What can hang from each mark:
bima: kovul zosezov
rasodov: zugen
moti: meken zugen
zugen: bima dabe dizerim rasodov
kovul: bima
dabe: bapu zugen
tegud: dizerim
dinab: rasodov

Every row comes from one small tree of marks. Brackets hold a mark, then the marks that hang from it, in alphabetical order. Every link used is in the known rows. Which tree was each row made from?
Known rows:
[rasodov [zugen dabe dizerim]]: [ -2   4  21   8 -27 -10 -23 -24   6 -34  -8 -28  11  12 -24  -3  -3   5
   7 -44 -13]
[rasodov [zugen [bima kovul zosezov] dabe dizerim]]: [-28  -8  42  38  -8   0 -30 -18   9 -36  -3 -54  23 -15  13  -9 -17 -13
   4 -67   3]
[dabe bapu [zugen [bima zosezov] dizerim rasodov]]: [-62 -11  18  64 -41 -14 -18 -25 -16  -2  -9 -27  10 -18  50 -24  -9 -16
 -11 -31   0]
[dabe bapu [zugen [bima kovul]]]: [-52 -25  18  52 -22 -18  31 -31   3   3  11 -23  -1 -30  45 -34 -15 -19
  -8 -27   9]
[bima kovul]: [-22 -12  23   6  -2  -6   6 -16  23 -20   3  -8  -4 -20  16  -7 -14   2
   8 -19  -7]
[kovul bima]: [  8  -9  -5  20   0  -2  15 -15  13 -25  -2 -17  -6  -7   9   2  -2   4
  11  -8 -12]
[dabe zugen]: [-31 -12   4  24 -23 -14  23 -21   8   9  -8  -9  -8  -2   5 -13 -10  -8
   9  -4  -9]
[rasodov [zugen [bima kovul] dizerim]]: [-19 -28  38  30 -13  -1 -11 -26  19 -45 -12 -39   8  -9  11 -18 -16  11
  -6 -25  -6]
[dabe bapu [zugen [bima zosezov] rasodov]]: [-66 -14  12  59 -25 -13  11 -20 -19  20  -1 -20   1 -20  49 -12 -14 -36
  -4 -43  -5]
[moti meken [zugen bima dabe rasodov]]: [-24   6  38  28   6 -35  45 -31 -31 -26 -23  -3  20 -13  49  24  -8  -1
 -40 -52 -77]
[bima zosezov]: [-28  -4   5  27  -3   5  -6  -1  18   7  -2  -9  -9  -8   2   3  -8 -16
  18 -19  -8]
[tegud dizerim]: [ -7 -15  25   0 -32 -10  -8 -14   3 -15  -8   3 -11   2  11   7   2  -7
   9  12 -19]
[dinab [rasodov [zugen dizerim]]]: [-11  -9 -10  12 -32   1  -7 -34  16 -50 -23 -24   4   4 -18  -5   0  18
   7   0  -1]
[moti meken [zugen dabe dizerim rasodov]]: [-18  22  34  13 -17 -39  11 -44 -16 -46 -26  -9  22 -12  39  13   1  19
 -26 -46 -54]
[dinab [rasodov [zugen bima]]]: [-17 -26  -5  29 -10   5  25 -21   1 -31 -20 -17   0   0 -11   8 -11  -3
  -2 -10 -24]
[dinab [rasodov [zugen dabe]]]: [ -8   0  -8   3 -15  -7  16 -29  -3 -34  -9 -18   8   4 -25  14  -6  -8
  11 -41 -16]
[kovul [bima zosezov]]: [ -7  -2  -9  35   5   9   4  -7  20 -11   0 -27  -7 -13  15   2  -2 -12
  25 -20   3]
[rasodov [zugen bima dabe]]: [ -8 -14  25  23  -3  -4   8 -12 -10 -15  -3 -25  10   8 -18   7 -12 -16
  -6 -51 -36]
[zugen bima [dabe bapu] dizerim rasodov]: [-24   5  35  28 -30 -22 -29 -25 -32 -43  -4  -5  22 -16  24  -4  -7   0
 -35 -58 -37]
[dinab [rasodov [zugen [dabe bapu]]]]: [-14   2 -17  17 -29 -12  16 -36  -2 -27   4 -21   8  -6 -17  -2   2 -16
   9 -55   5]
[moti meken]: [-11  -4   5  21  -5  -9  22 -14  20 -26 -10  -9   0 -10  20  -2   3   4
  -5 -26 -26]
[dinab rasodov]: [-17  -7 -15  12 -15  -4  15 -20   6 -31 -16   6  -7  -9  -9   7  -5   4
   1   6 -20]
[zugen dabe dizerim]: [ -4  13  21   8 -26 -13 -29 -18  -3 -40  -7 -10  11  -2 -13  -3  -5  11
 -11 -29 -27]

Which tree is each row?
[-39   4  24  40  -9 -12 -11  -9 -29  -7   3  -7  15 -21  31   8 -12 -34
 -11 -79 -27]  [zugen [bima zosezov] [dabe bapu] rasodov]
[-41 -22   4  57 -29 -14  27 -21  -9  15   3 -12  -9 -13  24 -26  -6 -19
 -13 -15  -7]  [dabe bapu [zugen bima]]
[-35  -3  37  34  12  -2  -7  -3  -2 -18   4 -24  13 -28  24   6 -23 -24
   0 -62 -18]  [zugen [bima kovul zosezov] dabe]
[-38 -19  10  44 -12  10 -14 -27  19 -51 -20 -47  11 -22  18  -9 -15   1
   8 -23  13]  [dinab [rasodov [zugen [bima kovul zosezov] dizerim]]]
[ -9  -7  22  41 -32  -9 -19 -26  -7 -32   2 -33  17   0  -8 -18  -1  -6
 -17 -58 -12]  [rasodov [zugen bima [dabe bapu] dizerim]]
[-25 -26  15  29 -20  -2  -4 -34  13 -67 -20 -35   9 -17  11 -10 -12  17
  -6 -10  -2]  [dinab [rasodov [zugen [bima kovul] dizerim]]]
[-46   0  48  20  11 -10 -12 -10 -16 -25  -3 -18  21 -29  42  18 -25 -24
  -6 -77 -30]  [zugen [bima kovul zosezov] dabe rasodov]
[-40  -5  21  15 -41 -21 -11 -36  -5 -21 -21 -11   9  -2  23 -11 -10  12
  -1  -8 -15]  [dabe [zugen dizerim rasodov]]
[-36  11  29  42 -26 -16 -41 -15 -26 -29  -1 -14  23 -21  30   0  -7 -15
 -21 -70 -22]  [zugen [bima zosezov] [dabe bapu] dizerim rasodov]
[-51   1  38  34   0 -16 -12 -18 -19 -17  11 -16  20 -38  51   1 -18 -32
 -10 -90 -10]  [zugen [bima kovul zosezov] [dabe bapu] rasodov]
[-32  -6 -12  50 -17  -2   7 -20 -12 -17   0 -33  14 -14   1   3  -3 -35
   5 -66   2]  [dinab [rasodov [zugen [bima zosezov] [dabe bapu]]]]
[-37   4  33  49 -19 -10 -34 -16  -2 -33   9 -32  18 -36  35 -20 -11 -15
 -11 -64   7]  [zugen [bima kovul zosezov] [dabe bapu] dizerim]
[-42   5  53  25  -6 -13 -42 -18 -14 -48 -12 -24  29 -30  43  11 -22  -4
 -12 -68 -25]  [zugen [bima kovul zosezov] dabe dizerim rasodov]
[-34   2  47  21 -24 -24 -30 -33 -22 -56   1 -15  25 -31  44  -9 -15   1
 -31 -70 -20]  [zugen [bima kovul] [dabe bapu] dizerim rasodov]
[-45 -22  27  30 -17 -16  21 -21 -22  -1 -17  -7   4  -6  32   2 -19  -8
 -14 -16 -39]  [dabe [zugen bima rasodov]]
[-49  -8   7  25 -37 -24  20 -35  -8   9   2  -6  -2 -11  34 -19  -6 -15
   3 -31  -2]  [dabe bapu [zugen rasodov]]
[-21  -1  18  56 -27  -3 -31 -14  -3 -18   6 -44  15  -6   1 -16  -2 -24
  -2 -69   3]  [rasodov [zugen [bima zosezov] [dabe bapu] dizerim]]
[-46  -4  12  28 -53 -25 -10 -41  -7 -13  -6 -14   4 -11  31 -27   0   3
  -4 -23   3]  [dabe bapu [zugen dizerim rasodov]]
[-10 -13   1  23  -9  -5  20 -25 -18 -39 -13 -21  13   1 -17  17 -10  -9
  -8 -37 -33]  [dinab [rasodov [zugen bima dabe]]]
[-13   3  21  38 -31 -15 -26 -18 -16 -36   2 -11  13 -14   4 -13  -2  -1
 -32 -40 -26]  [zugen bima [dabe bapu] dizerim]
